Every row comes from one small tree of marks. Brackets hold a mark, then the marks that hang from it, in alphabetical order. Every link used is in the known rows. Which tree was each row made from?
Known rows
(fanir kasam sufa): [ 6 -5  4  8 -2 -3  5  4  7 -5  5 -8  3  6 13  3  5  3  0  3  8 -8 -5  4
  3 -1 -5  3  7 -5 -6  8  5 -5  1  9 -4  7  4]
(nuruv (febuz (toru (kame geme)))): [  8  -5  -2  -4  14  -1  -1  -6  -8  -6   1   8  -4  -6  -1 -11  -3  -5
   3  -3  -1   4  -4  -8  -1  10 -10  -9  -3  -6   3  -5   0   5  13  -8
  -1  -8  -4]
(fanir kasam (sufa (toru febuz))): [  7  -4   0   6   3  -7   9  10  10   3  -2  -7   7  13  17   4  -1  -1
   0  -1  -5  -8   0  -2   0  -5   5  10  -1  -1 -13   1  -2  -9   8  19
   5   1   1]
(febuz nuruv (toru (kame geme) notu sufa)): [ -5  -4  -2  10  17   3 -13  -6  -5   2   3   5   2   3  -4   8   4  -4
  -3   5  -6   6  10  -9   0  12  -4  -7  -7   1  -6 -11  -3  17  -5   0
   4  -7  -4]
(sufa (fanir kasam) (toru kame)): [  4   1  10  -7 -15 -11  14   2  -8   1   8   8   5   2   0  -3  -1   6
   1   1   4   4  -3   7  -3 -13   5  17   6   4  -9   5  -4 -11   3  10
  14  -5   1]
(kasam (fanir sufa)): [  5  -2   4  15 -14   4  -2 -12   7  -3   2   0   8   4   7  -3   9   4
  -3  -3   9 -18   3  -1   1   3  -7  -5   4  -5   1  14 -10   0  -4   0
  -2   1  10]
(sufa fanir (toru (febuz nuruv) (notu geme))): [  0   2  12   9 -10   1   6  14  -1  14  -3   2   4   4  -2  13   2   5
   3  -4  -3   0  -4  -5   2 -10  11   5   0   8  -3   0  -2  -3 -13   8
   6   7  -5]
(nuruv febuz): [ 11  -3   4  -4  -1   2   7   3   0  -6   2   3  -7  -7   4  -6   0   0
   3  -2   7  -6 -11   0   1  -2  -7  -4   6  -8   4   4   2  -7  -1  -7
  -8   7   1]
(kame geme nived (toru febuz)): [ -5   1   6   4  10   2  -2  -9   1 -13  -3  -5  -3  10   1   2 -14   5
   5  -8  -2  18  -7  -6  -7  11  -6  -5  -8   0  13   5  12   1  15   5
 -10 -13 -14]
(nived (kame geme)): [  4  -7   7  -1   3  -2  -9  -6  -1 -11   0   0 -10  -4 -10 -10   0   0
   4  -2   3   1  -2   3   7   6 -12  -7   3  -1   9   6   5  -3   1 -11
  -9   5   5]
(fanir (sufa toru)): [  3  -2   9   8  -5  -2   6   3   7   4  -7  -2   7  10   8   4   8   1
   0   7   2 -21  -5  -5   2  11  -2   1   3  -1  -5   9  -9  -1   0   8
   1  -7  -3]
(toru kame): [ 4  3  2 -6 -5  2 11  0 -7 -3  4 11 -2 -7 -2 -3  1 -5 -1  2  2 -2  0  3
 -4 -2 -1  2  1 -4 -1  0  4 -3 -3  2  6 -5  4]
(fanir kasam (sufa (toru (notu geme)))): [  6  -4   5  13 -14  -6   9  19  10  13  -1 -12   9   8  14  12  14   6
  -2   6  -1 -18   2  -5   9  -6   0   9  11  -4  -8   1  -3   1  -5   7
   5   1   5]
(toru sufa): [ 7  1  8 12  3 -1  1 -7  2  0  7  5 -5  0  2  9  8  0  0  3  7 -8  0 11
  6  0 -3  2  1 -4 -3 -1 -2 -2 -8 -1 -5  1  4]
(nuruv (febuz (toru (kame nived) sufa))): [  4  -3   1   0  11  -3   1  -7   0  -5   1   7  -6  -1   7   0  -2  -3
  -2  15   5   4   3  -3   0  -5  -2  -9  -8  -9   5  -8 -10   9   3   7
  -6  -1  -3]
(toru kame notu sufa): [  3   3  -6   2 -11   3   2   1  -5   7   9   9  -2  -7  -2   5   9  -6
  -2   8  -2 -10  18   4  -6  -7   3  -2  -1  -5  -8 -12  -5  -1 -15  -3
   9  -2   5]
(nived kame sogav): [  0  -2   3  -4   0   2   5   3   5  -8 -12   2  -4  -2  -7 -10   3  -7
   2   1   9   2   6  17   2  -3   5  -3  10   4   7   7   1  -7  -1  -1
  -7  12  13]
(nived (kame geme (toru febuz))): [  2  -3   3  -1  11   1  -5  -9   1 -11  -2  -3 -10   2  -7  -6 -12  -2
   7  -8  -1   9   6  -2  -1   6  -5  -6  -5   1  10  -1   9  -1  12  -2
  -8  -1  -2]
(notu (geme zivulak) (toru kame sufa)): [  8   9 -10  -5   0  -3   3   1  -5  16   9   0  -6 -21  -2   3   3  -5
  -5   5   2 -19   6   4  10 -13   5   8  -4  -6  -3  -9  -1  10  -8 -10
   3  10  17]
(fanir sufa): [  5  -3   5   9  -5   2   3   0   4  -2  -1  -1   2   3   6   4   8   1
   1   6   8 -16  -2   0   1   8  -3  -6   2  -4  -1   9  -1  -2  -4   3
  -5   2  -1]
(sufa (toru febuz kame (notu (geme zivulak)))): [  2   8 -10 -10  -7   1  12  18   0  25  -4   3   4  -7   6   5   1  -4
  -1  -6 -19 -17   7 -14   3 -18  15  15  -1  -3  -9 -15  -5   2  -3  -6
  17  -4   5]
(fanir (sufa (toru febuz))): [  5   0   1   7   1  -1   6   6   8   6  -8   0   6  10  10   4   2  -5
   2   1  -5 -17   1  -6  -2   6   6   1  -6   0  -8   2  -8  -6   3  14
   3  -3  -4]
(sufa (toru febuz (kame geme))): [  4   1  -3  -4   9  -4   2  -1  -7   3  -2  11   0   0  -2  -5  -6  -9
   2 -10 -14   0   2  -4  -7   4   1   6 -11   0  -7  -6  -1  -5   9   5
  11 -13  -1]
(sufa (toru notu)): [  2   2   5  -3 -20   3  12  11   5   7  -6   0   8   4   1   3   8  -1
   0   1  -5  -9  -4  -8  -1   3  -2   6  12   1  -5   0  -3  -6  -8  -3
   8 -16  -5]
(sogav (nived (kame (geme notu) (toru sufa)))): [ -8  -4  -3   6   6  -2 -22 -13   3  -4   7 -10 -10   1 -14   1   2   8
  -3   8   6  16   4   9   8   9  -9 -10   3   1   9 -12   1  10   0 -14
  -8   6  -1]
(kasam fanir): [  5   2   8   7 -15   5   5 -12   2  -5   4   4   5   0   2  -6   5   4
  -3 -10   7  -3  -5   3   1  -4  -9   3   9  -4   2  10  -4  -3  -3  -5
   0  -5  11]
(toru (kame geme (nived sogav)) notu sufa): [-10   0 -10   5   4   2 -13  -4  -4  -2  -4   5   1   0  -5   1   3  -5
  -2   4  -2   3  21  13 -10   3   3 -10  -7   1   2  -2  -6   2  -4  -1
   0  -3   1]
(notu geme): [ 10   2  13  10  -2   0  11   4   1   3   2   3  -4  -4   3   8   8   3
   1  -2   7  -5 -10   6  10  -4  -4   5   7  -5   5   3   7   0  -6  -3
  -5   1   8]
(nived (kame geme (toru notu sufa)) sogav): [ -6  -4  -4   7   6   2 -14  -8   3  -4  -8  -5  -5   5 -10   0   4  -4
   4   0   5  -1  25  13  -1   9   2 -10   4   5   7  -1  -2   4   1  -9
  -9   3   4]
(nuruv (febuz (toru notu))): [  7  -3  -1  -5 -10   4   9  10   5   0  -5  -2   3  -1   5  -3   5  -3
   2   2   0   0  -5 -13   0   3  -6  -9  12  -5   2  -7  -2  -1  -1  -9
  -2  -7  -7]
(sogav (nived (kame (geme zivulak)))): [ -8  -5  -1 -12   4  -2 -11  -1   5  -3   3  -7  -8  -7 -13 -11  -4   9
   0  -1  -2   0 -10   1   9   0  -5   0  14  -1   3  -1  -3   3   3 -28
  -1   7   4]
(nuruv (febuz (toru kame))): [ 9 -2  0 -8  4  1 11  1 -4 -3 -1  8 -2 -7  4 -8 -1 -7  0  4  2  2 -3 -7
 -2 -1 -3 -5  2 -6  1 -7 -2  3  6 -1  1 -5  0]
(fanir kasam (sufa (toru kame))): [  4  -2   1   1  -3  -7   9   6   2   3   2  -1   7   5  11   0   3  -2
  -3   8  -1 -12   5  -2  -3  -4   2  11   1  -4 -13   2  -5  -1   6  16
  12  -3   5]
(kasam (fanir (sufa (toru febuz)))): [  6   0   0  13  -9   1   3  -5  10   6  -5   1  12  11  11  -3   3  -1
  -2  -7  -3 -19   6  -6  -2  -1   3   2  -3  -2  -7   7 -17  -3   3   9
   6  -3   7]
(fanir kasam): [  7  -2   8   1  -3  -4  12   4   3  -7   7  -4   0   1   8   1   1   4
  -1  -4   6   7 -11   8   4  -8  -7  12  12  -4  -4   5  12  -9   1   4
  -1   0   6]

Which tree is each row?
[-15   3  -2  -8   5   3 -14  -9   2  -6  -3 -16   2   7   3   1  -4  14
  -2  -6  -3  13 -20 -15   9  14 -11   0   0   3  18   9  13  11  12 -11
 -13  -8 -16] -> (kame (geme notu zivulak) nived toru)
[ 11  -3  -1   2  12  -3   3  -6  -3   1   5  11  -6  -5   5   0   2  -6
  -1   9   4  -4   6   1   2  -3  -1  -5  -4  -8  -3 -13  -9   7   2   0
  -1   1   3] -> (nuruv (febuz (toru kame sufa)))
[  6   6 -12  -1 -12   1  -4  -1   0   4   6  -7   0 -11  -4   1   9  -7
  -6   6   7   3  -3   7   6   3  -6  -5  -1   1   2  -6   7  -2 -13   0
  -7   9   4] -> (geme (notu (toru sufa)))
[  2   1  -3   8  21   3  -3  -4  -5   1   6  12  -9  -4   2   8  -6 -10
  -3   2  -3   3  10   6  -5 -10   9   1 -17  -2  -9 -10   1   4  -8  16
   3  13   7] -> (toru (febuz nuruv) kame sufa)
[ -4  -1 -10   2  36   2 -18 -10  -7   4   8   6  -9  -5   0   6  -9  -4
  -1  -9 -13  -5   4  -3   3  -3   6   4 -20  -1  -9  -7   0  10   2  -4
   3  13   3] -> (toru (febuz nuruv) (kame (geme zivulak)) sufa)
[  4   0  14  11  -4  -9   3 -11  -2  -4  16  -2  -2   9   4  11   0  14
   4   1  17   7   0  15   3  -8   1  10   6   3  -1   5   3  -5   4   5
  -4   1  -2] -> (kame (toru (sufa (fanir kasam))))
[-10   4   9  -7 -13  -4  10   0  -6  -1 -12  12   9   6  -6  -6  -2   3
   1   6   6   7   2  12 -11  -3  14   4   1  11   4  13 -11  -8   3  12
   6  -8  -4] -> (sufa fanir (toru (kame (nived sogav))))
[  0  -6  17  15  12  -8  -2  -7   2  -4  10  -2   2  12   5  14   1  11
  -1   4  14  18 -10   9  10  -5   1   8   4   6  -7   2   0   4  -2  12
  -5   8  -3] -> (febuz nuruv (toru (sufa (fanir kasam))))
[  5  -5   7   8  -3  -8   9   7  10   1  -1  -8   8  12  15   4   6   4
  -1   4   3 -12  -6  -2   4   1  -2  11   8  -2 -11   9  -3  -4   4  12
   2  -2   1] -> (fanir kasam (sufa toru))
[ -3  -7   5  -3   0  -2  -9  -2   3 -10   3  -2  -9  -5 -16 -10  -2   5
   2   3   4   9  -5   8   3   5  -9  -7  11  -2   4  -3   0  -1   0 -17
  -3   3   4] -> (sogav (nived (kame geme)))
[  6  -1  -2  -5  -3   2   9  15   8  14  -4  -8   0  -6  10   4   8   5
   0  -3  -4 -13 -10 -18  16  -7  -1   1  13  -6   4  -9  -3   9   0 -21
  -4   3  -1] -> (nuruv (febuz (toru (notu (geme zivulak)))))
[ -4  -2 -15 -14 -14   1 -14   3   1  -5   2 -14  -4 -16 -23 -19  -1  -2
  -5   6   4  21  -8   5   2   8 -12 -15   9   2   8  -8   8   0  -6 -16
  -4  10   4] -> (sogav (nived (kame (geme (notu toru)))))
[ -3   2  -3  -1  -1  -1   5   4   3   2  -8   4   5   8   8   0  -6  -5
   0  11  -8  -9   8 -10 -10  -2   9  -3 -15  -3  -4   1  -9   0   4  24
   7  -5  -6] -> (fanir (sufa (toru febuz (kame nived))))
[  4  -1   6   8   1  -7 -13 -18 -17   0  16  15  -6  -6 -11   2   4   5
   5   0   8  -5   9  14  -1   2  -2  -3  -9   1  -2   1  -8  -4  -3  -7
   2   2   0] -> (toru (kame geme) (sufa fanir))
[-15   3  -6  -6  21   4  -4  -5   6  -7 -14  -9   2  10   5  -1 -14   3
   3 -16  -6  10  -5  -1  -4   9   8   2  -3   7  11   9   7   3  22  -3
 -10  -7  -9] -> (kame (geme zivulak) (nived sogav) (toru febuz))
[ -4   3  -5  -6  -1   8   8  14  -2   8  -7   6   5   0   0   2  -6 -10
  -2   0 -15   3   7 -13 -13  -6  10   4  -6   3 -11  -9   0   0  -8  14
  16  -4  -2] -> (sufa (toru (febuz nuruv) kame notu))
[  1   4   0  -2 -12   4   7  13   4  14   1  -6   1  -7   4   8  10   6
   0  -5  -4 -17  -7  -8  12  -9   1   8  13  -4   2  -1   3   2 -10 -20
   1   1   5] -> (toru (notu (geme zivulak)))
[ 11  -5  10   8   1  -7   0  -9  -2   1   7   7  -4   2   2   4   6   6
   5   5  15  -3  -4   5   8  -1   0  -6   2   0   1  -2 -13  -3  -1  -5
  -9   6  -7] -> (nuruv (febuz (toru (sufa fanir))))
[-12   0  -1  -7  14   1  -7  -3   3  -7 -11  -5   2   5   2  -4  -3   6
   0 -10  -1   3 -12   5   4   8   0   2   4   5  10  17   2   0  12 -13
 -11  -2  -3] -> (kame (geme zivulak) (nived sogav))
[  0   1   0   5 -12   0   3  16  10  22  -7 -11   9   4  11  12  15   6
   0   4  -7 -36  -1 -17  13   0   5   7   9  -2  -5   2 -12   7  -6 -10
   5   0   0] -> (fanir (sufa (toru (notu (geme zivulak)))))
[ -6  -1   2   1  -2   2 -15  -5  -1 -10  -1  -7   0   2  -1  -2   2   6
  -2  -2   1  18 -17  -3   7  12 -16  -8  -3   0  15   7  11   0  -1  -1
 -13  -2 -10] -> (kame (geme notu) nived)
[ -6   3 -10 -15   3  -2  -9  -1  -7  11  -1  -1   5  -5  -1  -6   4   1
  -4  -8 -14  -5 -11 -13   9   7  -5  10  -3   3  -2  -2  -1   5   6 -12
   8  -8  -4] -> (sufa (toru (kame (geme notu zivulak))))
[-10   4   9   1   1   6  11  -3   6 -13 -14  -4   3  11   3   2  -4   3
   0   1  11  15  -4   8  -9   8   4  -1   6   6  14  15   8   2  10   9
 -10 -11  -5] -> (kame (nived sogav) toru)
[  4   1   6   8 -22  -1  -2  -3  -4   6  11   6   0   0  -5  10  11   6
   4   6   9  -8   8  10   1  -5   2  -4   6   3  -3   0  -8 -10 -18  -8
   0   4  -5] -> (toru notu (sufa fanir))
[  5   3   3  -8  -9 -10  15   5  -7   3   7   9   4   2   3  -3  -8   1
   3  -5  -4   8   2   6  -8 -19  12  17  -2   4 -12  -3  -3 -15   6  15
  16  -1   1] -> (sufa (fanir kasam) (toru febuz kame))
[  3   6 -11 -12   3   8   9   7  -7  -4   0   3  -2 -15  -7  -8 -14 -16
  -4  -1  -3  11   1  -4 -15  -5   6  -3 -11   1  -3  -5  14   0  -5  14
   5   8   6] -> (notu (toru (febuz nuruv) kame))
[ -4   1 -12 -15  -5   5  -5   3  -7   6   4   1   2  -9  -4  -5   2   0
   1  -8 -12 -12   3 -12  -2   2  -3   1   3  -2  -3  -3   2   1  -1 -21
   9  -8  -2] -> (toru (kame (geme zivulak)) notu)
[ -5   3   0  -7 -12   3   6  10  -8   8  -2  10   6   1  -6   1  -6  -2
   3   0  -9   3   6  -9 -15  -9  15   2  -6   9  -9  -4  -5  -7 -10  12
  17   0  -8] -> (sufa fanir (toru (febuz nuruv) kame notu))
[  3   1   5  -2   4  -4   2  -4  -9   1  -1   9   2  -1  -4  -6   1  -3
   0  -4  -6  -4  -3  -4  -3  11  -6   6  -3  -1  -5   1  -3   0   7  -2
  10 -18  -1] -> (sufa (toru (kame geme)))
[ -9   2 -18 -11  23   7 -18   0  -8   3   2  -2  -2  -8  -1  -3  -8  -3
  -4 -14 -17  11  -9 -13   3   1   1   1 -16   4  -1  -6  12   7   2  -3
   2  14  -2] -> (toru (febuz nuruv) (kame (geme notu zivulak)))
[-10  -2  -1  -9  17   1  -8  -7   4  -7 -12  -8  -5   3  -7  -9  -5   2
   4 -10   2  -1   2   4   5  10   1   1   8   7  12  11   4   5  17 -18
 -10   2   3] -> (nived (kame (geme zivulak) toru) sogav)
[ -7   5   5   7 -16   1  -1  -6   0   0   5  -1   0  11   0  13  -5   9
   6   6   4   9  13   1 -10  -7   9  -7  -6   5   6  -3  -3  -5  -6   7
  -5  -3 -16] -> (kame nived (toru febuz notu (sufa fanir)))
[ -7   6  -4  -8   4   0  13   7   2   0 -17   9   6   7   3  -5  -9 -10
  -2   0  -7   9   7   8 -14  -6  17   5  -8   5  -1   0  -5  -6   8  20
   8  -8   1] -> (sufa (toru febuz (kame (nived sogav))))
[  3  -3  -4   4 -10  -8 -11  -6 -13   2  21   5  -1  -5  -6   3   4   7
   4  -1   2   2  16  11  -4 -10  -2   1  -1   1 -10  -5  -3  -8  -5  -7
   8   3   1] -> (toru (kame geme) notu (sufa (fanir kasam)))
[ -8  -1   5   3   8   1  -5  -4   1 -13 -12  -1   1   7  -2  -4  -1   1
   1  -6   4  13  -7  13  -2  12  -4  -5   2   4  12  15   5  -3   8   0
 -11  -5  -3] -> (kame geme (nived sogav))
[-12   2   3  11   9   9  -5  -1   7  -5  -2  -7  -3  12   5  17  -9   3
  -1   6  -2  13   7  -8  -9  -3   6  -7 -11   1   4  -3   6   9  -6  16
  -7   2 -11] -> (kame nived (toru (febuz nuruv) notu sufa))
[  6   3  -7   5  12   4  -1   0   2  -1   2  -3  -5  -7  -3   4  -8 -11
  -3   1   2   4   0   5  -3  -3   4  -3 -11   1  -6  -5   8   1 -10  12
  -5  15   6] -> (notu (toru (febuz nuruv) sufa))
[ -4   4 -13  -2   7  -1 -10  -9  -7  -6  -4   2  -1  -8 -10  -9  -5 -11
  -4   5   5   8  13  18 -10   6   2 -10 -11   2   5   2   0   3   3   4
  -5   0   7] -> (notu (toru (kame geme (nived sogav)) sufa))
[ -7  -5   8  -1   2   0  -6  -8   4 -12   1  -7  -8   1 -15  -8  -7   8
   2   2   6  14  -3   4  -1  11  -8  -6  12   0   9  -2   4   6   8 -15
  -4  -5  -2] -> (sogav (nived (kame geme toru)))
[ -3   1 -18 -23  -7   1 -16   0   0  -1  -1 -17  -4 -17 -14 -18  -1  -3
  -2  -3  -3   2 -10  -7  14   4 -12  -7   3   3  11   0  10   1  -1 -20
  -9  15   4] -> (nived (kame (geme (notu toru) zivulak)))
[-10   2  -5  -7  -2  11   2  10  -2  -5  -4   3  -1  -2  -1   1 -12  -5
  -3   5  -9  16   6 -11 -16 -11   6  -8 -10  -1   1  -4   9   2 -10  15
   5   3  -5] -> (toru (febuz nuruv) (kame nived) notu)
[  0   5 -15  -9  -1  10   0   9   1  -1  -4 -10   1  -9  -4  -4  -7 -11
  -6  -4  -2  20 -12  -5  -2   1  -1  -6  -8   5   4  -4  20  -1 -10  12
  -5  15   0] -> (geme (notu (toru (febuz nuruv))))
